Each row was made from one path, in order. Every step used is in the known rows, and no mark comes twice. Write each row's path.
Known rows
q > s > h > g > n > k > b: [-17   1 -14   8   5   1   7  -2  -6  -9 -27  -4  -3  -5 -10 -14   3  -4
  -2  -1 -14 -13  -8  18  15 -17 -20   5 -14 -18 -14  -9   2 -22  -8  18
   8  -1  -2 -12   4   7 -10   3  10  -1  14  -7 -14  11]
x > e > l > k: [ 10  -1   1  -5  11  -6   0   1   5   3   9  -3   0   5 -10  -2   1  -6
  21   3 -11  -3  10   6 -14  11  11  16  23  -2  12  -4  -9   5  -3  -1
   5 -10  12   3  11  -1   4  -6  -6  10 -18   5  11  11]
p > s > h > g: [ -9 -11  -8  -1   7 -20  -3  14  -3  -7 -14  15   7  -1 -11  21 -10  -3
 -10   1  -4 -10  -9  20  18  -1 -13  -7   1   3 -10   4  -9  -5 -11  -4
 -31   1  -2 -16  13 -13   3  10  -4  -6   4  -9  -3 -15]
s > h: [  2 -20   2 -12  -2   3  -4  11  -8  -9  -3  -1   6  -2  -4  19   6  -8
 -17  10  13  -3 -13   1  17  -6 -12 -10   2  -2  -1  -4  -1  -3  -5  -2
 -29  -8  -1 -11   9   3   2  13   3  13  10   7 -13   4]
b > k > x > e: [ 18   0   3  14   9  13   0 -16  17  -2   3  -9  17  12   1   3  -4   4
  10  -7  12 -11   8   1   3   8  21  16  -4  -3   3 -18   9  -1  17 -11
  30  -8  10   8  20   2   2  -4   3  11 -12   0   2  -3]
e > l > k > x: [  9   1  -3   6  -6  -5  -9   8 -10  13  -2  -9  -5   1   5   0   4  -6
   9 -10   3  -4   3   2  -9   4   7   6  24   4   2  -1   5   3  10   9
   9 -11   6   3  15   6  -2   1   5   0 -14 -10   9  28]
e > x > k > n > g > h: [  8   5   8  13  -9  13  -7 -12   1  19   9  12  -3  -3  12  -1  13  12
 -23   2  11   7  -5   5 -14 -10  -1 -20 -15 -14  -7 -17   8 -11   8 -15
  24   8  27 -13 -20   1 -16   8  19   3   3  -9   1  15]
p > g > h > s: [-15 -19 -15 -15 -13  -4  -2  10 -24   1 -11  21  -1 -11  10  29  -7  -2
  -2   0  -2  -1 -24  20  10  -1  10 -14  11  -4 -11   0  -5   5 -13 -14
  -9   5  -3 -13  -7 -13  -2  -4  -7  -7   9  -4   8  -8]
t > w > k > x > e > l > g > h: [ -4  10 -12  12  10   9 -11   9   9  -9  15   5   8  15   4 -12   4  16
  30 -16  -4   1  -4   3 -15  26  23  11   1 -19  -7   7  -4   4  -1 -14
  11   2  17   0  -8  26   5  10   2   4 -19 -11  -1  41]
n > g: [ -5   8  14  -2  -1  -5  14   0   6   0  14  -1   5  -8  -6  13   0  -3
  -4   1   7   3   0   0  -1  -4   5 -18  -7  10  -5   3   1  -7   0   0
  -5   9  -6 -21  -9 -26   3  -3  -9  -4  17   5   0 -23]
t > w > k > x > e > l > g > n: [ -7  14 -17   4  12   5  -5   3   4 -14   8 -10  -8  11   5 -27   0  10
  23  -8 -14   6   8   1 -29  17  10  16 -10  -1   0   0  -1   9  -7  -2
  12   7   7   4 -14  32   1  12   7  14 -14 -12  -3  10]
h > g > p > s > q: [ -6   7   6   9  -1 -15   2   6   7  18  -3   0  -5   3  -7  15 -23 -12
 -13   6  10   3   2 -10   3 -11 -34  -3  -5  11  -2  15   8   5  -9  13
  -3  17 -17  10  10  -4 -15  13 -16 -23   9   3  10 -34]
b > k > w > t: [  1   0   7  -3  -1  13   5   5   1  -9 -10 -11 -10  -2   7 -14  23   5
  -4   7  -3   0  -1 -15   4   0  26   3  -3   1   5 -10   7   2  17  -9
   7   4   2  10   1   3   8 -16   2  -6   1  13  -9   6]
t > w > k > n: [-10   1   0 -11   0   5   3   2  -1  11   4 -10 -16  -6  13 -11  14   7
  -7   7   5  -1   6 -12  -4   1   8   5 -16  -4  10  -7   1   0   2   3
 -14  17  -1   2 -22  15   3  -2  12   2  -8  16  -5   5]
e > x > k > b: [  1   9  -1  17   1   8  -1 -21  -7  27   6   0   5  -6   5 -11   6  -6
 -12  -1  11   9  10  11   0 -17  -5  11  -7  -6   4 -10   8  -9  19   2
  24  -3  14  -2  19   7 -14   9   6   3   6 -12   0  -8]
h > g > n > k > x > e: [ 13   6  -7  17  11  14   4 -22  18 -14  -6  -3   4  14   1 -11 -14   7
  11 -13   5 -12   6  11  -1   4   9   2 -11   0  -4 -14   0  -9   5  -4
  42  -3  11   3   9   7  -7   3  19  11  -5  -6  -6 -13]
p > g > l: [ -6 -10  -1 -17 -13 -14  -3  -2  -1 -12  -2   9  -2  -8  -3 -11  -4  -4
 -12   2 -16  10 -11  -1  -8   2   4   6   6  -1  -6  15  -9   9  -1  15
 -20 -10  -2 -22   0 -15   7  -4 -12  -2  18  -7   3  -4]
b > k: [ -7  -3   5  -1   2   8   4   3   8  -3   4  -2   6   0   1  12   6  -2
 -17  12  -3  -3   1  -3  13  -3  21  15   8   0   2 -12  -1  -8   3   1
   2  -3   4 -10   2 -14   9 -14  -6   7  -1  15  11   0]
n > g > l: [ -2   3  11  -9 -11 -13   7  -1   5  -3   5  -1   1  -2  -7 -12  -2  -4
  -4   3 -10   6  -6 -15  -3  -3   1  -8   7  -1  -7  14  -5   2   0  12
  -5  -2 -11 -21 -13 -14  10  -4 -11  -1  15  -1   2   2]
p > s > h > g > n > k: [ -9  -5 -15   3   8  -7  -1   6   2 -28 -23   6 -17   0  -7   2  -1   5
  -8   5 -19  -7  -8  12   9 -13 -12  -5  10   0  -8 -11  -7 -14 -18   2
   2  -5  14 -16  -5   1  -3  -1  14   5   1  -6   3  -4]
b > k > w: [-12   8  12   4   2  18   9   8   4  -6   1  -6  -4  -4  15  -2  19   5
 -10   7  -6  -8   7 -16   6   1  36   1   8  -2   6 -20   5  -4   8   0
   9  10   2  -2  -1  -4  11  -5   0   5   3  10   1   3]
q > s > h > g > l: [ -2 -12  -9 -11  -3 -21  -4  13  -2   1 -28  18   7   3 -13  -7 -11  -9
  -6  -1 -11  -9 -18  13  22   3 -10   5   5 -11 -15  16 -12  -1  -5  22
 -25  -4 -20 -16   0  -7  11   9 -10   3  10  -5  -8  17]
s > p: [ -9 -11  17  -9  -8   4   6   0   1  -4   7   0   6   0  -4  21  -7 -10
 -14  12  10   8   2 -11  17   1 -23  -8  -2   6   9   9   2   7  -5  10
 -26   5 -20  11   5  -8  -3   6  -4   2   8   8  -8  -8]
k > w > t: [  6  -7   8 -12  -9   6   6   4 -10   2  -8 -10 -19  -6   7 -11  17  -1
   5   4  13   5  -5 -12  -2  -2  11 -13  -7   9   5   4   9   9  14 -10
  -5   4  -9  16   6   6   2  -6   4  -9  10  14 -20  -7]
e > l > g > p > s > h: [  4 -12   7  -2  -7 -16 -19  23 -10 -12 -10   3  -2   8 -11  23  -5  -2
   4   4 -17   3 -11  -3  -4   0 -39  -4  20   5  -6  18   1   8 -19   6
 -32 -15  -4   6   7  10  -4  18  -7  -2  -5 -15   3  16]
q > s: [  0 -12   5 -18  -4 -16  11   5 -10  22 -19   9 -12 -12  -4  18  -8 -16
  10   1  15  -4  -6  19   9  -8   4   4   5   7  -1   9   9   4  -2   8
 -13   9 -27   8   4 -21   5 -11 -17  -4   6  15   0 -12]
t > w: [-10  -4  12 -14   1   2  16  11  -2   4   8   2  -8  -4   5   8   6  -5
   7   4  10  10  10  -7  -6   6  20   0  -1  10  -3   3  -5   3   6  -5
 -16  20  -9  -4 -14  -4  10   5 -14   6   6  15  -7  -7]
h > s: [ -7 -15  -4 -18  -8  -6   7  10 -27  16  -7   5  -6  -6   8  29 -10 -12
   2   5  10  -5  -9  14  18  -7   4  -6  18  14   2   4  -1   4  -7  -6
  -8   8 -22  -1   1 -13   4  -6  -9   3   2  13   8 -25]
t > w > k: [-15   8  -8  -8  11   0   9   6   8   2   7  -2  -9  -6   8  -3   8   2
   6   0   3   6   7 -12   9   6  28  11  -2   2  12   4  -7  -1   0   2
  -9  18  -8  -4 -20   5  17  -4  -5  -2  -3  17   5   2]
h > g > l > e > x > k: [ 15  13 -13  16  12   2 -14 -13   4  14   4  26  22   9  -1 -19 -10   8
  -8 -11   2   5  12  13   0   0  10  14  -1   1   0   3 -16  -4   7  -9
  17  -9  20  -1  -2  -2   4   1  -2   2 -13  -4  14   3]
w > k > x > e > l > g > h > s: [ -2   3 -27   8   4   0 -16   9 -15   4  -2   9  10  12   7   8 -11  10
  30 -14  -7 -13 -19  20   5  15  12   5  18 -12  -4   6  -1   7 -10 -15
  17  -5   3   5   2  18   2   2   3   0 -23 -10  12  24]
w > k > b: [-18   2  -6   3   0   6   0 -12  -3  12   5 -17   6  -9   0 -12   2  -5
  -3   2   1  -3  -4  -6  20 -10  -7  12  -9 -13  10   1   5  -8   2  11
  -2  -4  -9  -2  12  11  -1  -4   5  -9   7   4  -1   0]
g > l: [  0 -17   7 -19 -17  -6  -2  -1  -6   5  -2  -1  -6   0   0 -10  -5  -9
  -7   8  -1   6 -11 -12   5  -4  -2   5  17  -2   1  15  -4   8   1  14
 -13 -12 -12  -6   2  -1   7  -2  -7   9  11   7   2   6]
l > g > n > k > x > e: [ 15  10  -7  16   9  16   0 -16  10 -22   8 -12   3  13   4 -11  -4  13
  17 -11   7  -5   4   7 -13   4   3   2  -5   2  -8 -12   2  -6   2 -15
  38 -14  20  10   5  14  -9  -3  17  12  -6  -5  -6 -10]
x > k: [  3   0  -9  -2  -1  -1  -1  -7   8   6   8  10 -11  -8   8   4  -1  -1
 -12   4   4   9   3   3   9  -7  12  13   9   1  10  -4  -7  -4   0  -3
   2  -3  11   0   5 -16   6  -1   1  12   4  10   6 -12]
e > x > k: [ 14   7  -2   9   3   4  -4 -12   0  21   4  15  -2  -2   9   4   4  -2
 -18   0  17  12   9  16   0 -13  13   4   6   7   9  -9   2  -3  14  -5
  22   2  19  -2   6  -5  -4   7   5  11  -1  -1  11 -11]
k > x > e: [ 21  -6   7   3   1   8   1 -18   7   9   4  -9  10   9   1   5 -10  -2
  16 -10  26  -7   5   6  -2   7   6   1  -8   5   3  -4  10   7  15 -11
  19  -7  -3  15  23   5  -4   5   4   9  -4   0  -8 -15]
b > k > n > g > l > e: [  6   4   7   0   2   8  -6  -1   3  -7   9  -7  21   6 -11 -20   4  13
  -3   3 -16 -10   5 -21 -16   1  -2   0 -11  -9  -8  -8  -5  -6  -3  -9
  -7 -16  10  -4 -23  -5   9 -23  -4  -4 -14   7   7  17]
w > k: [ -7  -1  -8  -7   2  -1  -2  -2   7   4   3  -4  -1  -7   5   3  -2  -2
 -10   4   6   0  -6  -2  22  -4  12   8   3   0  16   5  -2  -2  -5   6
  -7  -2  -9  -1  -2  -2  10 -10   2  -2   0  17  10  -6]

Write each row's path
[-11 -16   1  -9 -10  -4   0   5   1  -8 -14  24   1 -11  -4  23  -7  -5
  -6   1  -2   8 -15  14   9   4 -10  -9  -9 -11  -6   9   4   8 -11   6
 -23   8 -12   1  -5 -19  -8  -3 -10 -15  13 -10  -4  10] | q > s > p > g > h
[ -3   0  14 -12 -17  -9   1  -5  -3   5   4  -9  -8  -2  -3 -20   5   1
 -14   7 -10   1  -6 -17 -14  -6 -14 -12  -3  -6  -8   5   1   1   2  12
  -6  -2  -5 -18 -18  -5   0  -2   1   3  12  -2  -4   4] | k > n > g > l
[ 25  11  -4   8  10  15  -7  -7  -9  10  -5   1  -1   0   8 -22  17   9
   8  -8  18   9  12  -3 -10  -4  16  -6 -15   9  10  -7   7   5  21 -29
  18   0  17  28   3  12  -1  -8   9 -11 -12   7  -6   1] | l > e > x > k > w > t
[ -4   9  -7  -4   0  -1  11   2   2 -29 -34   0 -32 -12   0 -19  15   3
   9   1 -18   7  -2   0  -5  -3  -3 -12 -14   5   5  -2  11   8   2   7
   6  15  -7  17 -11   0  -4 -16   8 -18   8  -3 -19   3] | q > s > p > g > n > k > w > t
[  8   9   4   6   5  -3  -6   2   1  -7  16  -1  16  15 -10  -1  -7   5
  24 -11   0  -3   1  19 -26  18   1   9   4   5  -7  10   1   8   1  -4
   4 -14   8  -1  21   2   0  11  -6   7  -7  -9  -2  -1] | k > x > e > l > g
[  8   4  -7  -3  -1   5  -1  -3   0   0  -5  -1 -25  -8  14 -19  17   5
   1   3   2  10   2 -11   3  -2  19   0  -4   2  11  -2   2   5  14 -13
   8   4   7  17   3   1   6  -5   8  -2   6  10 -12  -4] | x > k > w > t
[ 20  -3  16   2   6  15  -4  -5 -16  22   5   5  27   7  -5  11  -4  -2
   0  -5  35   1   9  13  -8  -8   0 -10  -9  16   1  -2   6   2   9 -21
   1  -7   4   9   5   5  -4  -4  -4  -4 -12  10   8 -12] | l > e > x
[ 24   5   4  13  11  11   6 -21  16  -9   1 -10   6  11  -2   2  -4   5
  24 -13  19 -12   5   7  -1   2  13   3   5   2   3 -11   7  -5  16  -9
  37 -10  12   7  19   4   0  -5  13   9  -9   2   1  -5] | n > k > x > e
[ -8  10  15   5  -3   6   9  -1  11  -3  10  -8   2  -4  -2   2  15  10
 -22  11 -12  -6   4  -7  -8  -6   4  -8 -16  -4  -5 -22   6 -14   3   0
   3  10  10 -21 -19 -18  -1 -10   4   0   4   4   2  -5] | b > k > n > g
[  3  -2  16   2 -20  10  -3   3   2  -1  20   2   3   5   8  13 -10   1
 -14   3   8  13  -3 -16   4   3 -22  -4  -3  12  -9  21  -6  -2 -12   7
 -11 -10 -12  18  -8  -1 -10  10 -10  -2  13   9  -4  -9] | l > g > p
[-14 -12   4 -12  -9  -4   6  10 -19   3  -2   5   1  -1   2  35 -13 -13
  -6  12   4  -1  -2   2  29  -1 -19 -12  11  12   7   9   0  10 -10   4
 -23  15 -32  13   1 -10   0   3  -9   0   1   7   1 -16] | h > s > p
[-14  -2   7  -7  -4  -6   3  -1   8 -24   7  12   7  -9  -7  18  -6  -5
 -18   6  -6  11   1   5   4   6 -15  -6 -14   8   2   6  -2   7  -6  10
 -33   7  -7  -8   3 -23  -2   3  -9 -10  17  -9  -4 -21] | s > p > g
[  8   9  -3  12   6   3   0 -13  13 -12 -11  -6  -2  20 -11 -16 -11   1
  23 -11 -14 -11   3  18 -17   8   8   8   1  -3   1  -5   1   2   0  13
  33  -5  10  -9  14  11  -3  12  13  14 -11 -10   5   9] | h > g > n > k > x > e > l
[  7  -2  10   3  -2   7  -5  -3   7   4  13  -2   1   3  -6  -7  10   9
   9   4 -12  -8  -4  -1 -26   6  -2 -11  -2 -24  -4 -15   0  -4  -5 -13
  12  -2  24  -8 -13   5  -9  -2   9   2 -11  -5   2  30] | x > e > l > k > n > g > h
[-16 -22 -13  -7   1 -10  -6  10 -10 -11 -20   7 -10  -3  -2   6 -10  -5
 -17   9  -9  -3  -9  12   8  -9 -25  -8 -10   1  -7  -4  -6  -2 -22  -2
 -20   0  -4  -8  -1   5  -8  12   6   5   8 -12  -6 -18] | p > s > h > g > n
[ -9   0   3  -6   6 -20   4  10  -5  16  -2  -8 -12  -7  -9  16  -5 -15
  -6  11  17   3  -1   0  -6 -17 -20  -3   7  10   5   3  17   8  -5  -3
  -6  14  -6   0  19  -6  -8  -2 -14 -15   5   9  10 -38] | p > s > q
[ 10 -24   7  -8 -11 -11 -13  10  -8   0 -17  -2  -9   1  -2  29  -6  -8
  -7   8   2   1 -10 -14  14 -11 -36 -12  12   5   1   8   6   3 -11   2
 -27 -12 -13  18   8  10  -6  14   0  -1  -2  -5   0   4] | g > p > s > h
[ -1  25 -10  11  19  -4  -2   7  11 -12  16  -1  11  15  -4 -16   1  12
  33 -18 -11  -1   9  10 -22  28  21  20   0   1  -1   9  -4   8   3  -4
   4   4  10  -2   1  15  11   9  -4   3 -18  -9   1  14] | t > w > k > x > e > l > g
[ 22   1  -5  10  11   7  -1 -13   7   9  10 -10   9   5   5  -1  -5   1
  16 -11  21  -7  12   0  -4   9  10   7   4   2   5 -11   2   1  13 -16
  26 -10  11  20  18   7  -4  -4   6   3 -14  -4  -1  -2] | l > k > x > e
[  0 -11  -5 -11  -6  -8  -5   6  -5   6   6  -1  -7  -5   4 -14   3  -5
  -8   6  -9   5  -1 -17   3   1   5  14  31  -5   2   5 -15  -1   0   8
  -3 -16   3   1  -5   1   6 -16  -6   5  -2   3   9  21] | g > l > k
[ -4   3  18  -6  -9  -1   9  -4  -1   7  11  -8  -4  -8  -1   4   8   3
 -13   6   6  -3  -1  -2 -14  -7 -12 -22 -21   4  -5  -8   7  -6   1  -1
  -7  10  -1 -17 -14 -17  -7  -2   6  -1  12   6  -8 -20] | k > n > g
[ -3   1   2   4   7   0   0  -9  -4  11  12 -17   8   0 -13 -17   4 -10
  21   2 -16  -7  12   5 -15   3  -7  21   7 -15   8  -5  -2  -1   3   6
  10 -12  10   2  24  11  -6  -3  -5   2  -8  -6   2  12] | x > e > l > k > b
[  1   3  -1   4   1 -13  -8  13   7  -5 -12  -7 -14  -3   1   9  11  10
  -1   3 -14  -1   2 -27   1  -4 -28 -16 -11  -3   2  -1   5  -3  -8   3
 -20  13  -6   8 -28  19  -1  13   8  -8 -11 -13  -3  16] | t > w > k > n > g > p > s > h
[ 10   3 -20   8   5 -11  -6  -7   1  -9  -2   1  12   4   1  -3 -16   3
  15 -11 -13  -5   8   1   1  19  -5   9  11  -3   4  -1  -7  12   4  -2
  13  -3   1  18   9   5  -2  -4  -1  -4 -17 -30   3   5] | h > s > p > g > l > k > x > e
[  9   5  19   8 -20   8   1  -3   9  12  14 -12  -6  -4   9   4   3   3
 -22   5   0   4   8 -33  -7  -5 -27 -17 -11   2  -1  -2  -1 -10  -4  11
   6   3  -3  15 -26   0 -16   2   4  -9   5   2   1   6] | l > k > n > g > p
[-10   6   6  -7  -3  -8  -2  16  -9  -8  16   6   6   4  -9   7  -1  -2
   3   1 -10   6  -6  16 -16   9  -2   5  12   9  -8  18  -6   5 -11   4
 -23 -10   3 -17   7 -11   4   4 -13   5   5   3   4  -1] | e > l > g
[ -9   5   9   8   0  10  11 -12  -2  -4   4 -14   2  -5  -5  -7   8  -4
   3   2  -2  -4   0  -1   6 -16  -4   5   4  -8  -1  -5   4 -18   6  10
  15 -10   9  -9  14   0  -6  -9   7  -5  11   7  -2   2] | n > k > b
[  1  11  -9   6   4   3   1   3   4   9   0 -10  -4  -1  16  -6   5   4
   9 -15  16   1   7 -11   9   7  25   6  -6   4   4   2   5   1  14   3
   6  15  -7   5  -7  15   9   3   7  -5  -9   0  -1  11] | t > w > k > x
[  7   4  23   4 -17   5   8  -5  13   7  12  -3   1   1   2  15  -9  -6
 -12   2   5   9   3 -27   6  -6 -17 -22 -10  12  -3  13   1  -5  -5  15
   2   4 -21   4 -17 -12  -4   9  -9  -6  18   5   1  -9] | n > g > p
[-16  17  -1   2   4   3  15   5   3 -29 -23   6 -27 -14   7  -8  13   4
   2   0 -19  -2   6  -3  -4  -5   4 -14  -4   2   5 -13   8   1  -7  19
   9  23  -9   8 -16  -6  -2  -4   8  -5  10  -8  -9  -3] | q > s > p > g > n > k > w
[ -2  -9  -9 -12  -1  -7  -9   6 -16 -15  -3  13  20   2 -12   3 -19   0
  10  -2 -15   0  -1  -2   4  11 -18  -5   5   4  -1  14 -13  16 -15  -4
 -34  -9 -12   8  -8  -8   9 -13 -17 -13 -10  -5  10  -2] | h > s > p > g > l > e
[-25   9  -7   2   7   5   9  -3   0  10   8 -13   1  -9   4 -19   8  -3
   9   0  -3   3   9 -12   9  -1   9  16 -13 -11   7   2   0  -7   6   7
  -4  14  -8  -2  -5  16   4  -1  -2  -7   4   4  -6   7] | t > w > k > b
[ 20   6 -18  18  16   4 -21  -5   2   3  -2  23  29  12  -7 -15  -4   9
 -16  -9   3   1   6  13   6   0  -1   7  -5  -6  -6  -3 -15  -7   6 -11
   4 -14  26  -6  -2   6   6  12   4   8 -13 -13   6  16] | s > h > g > l > e > x > k
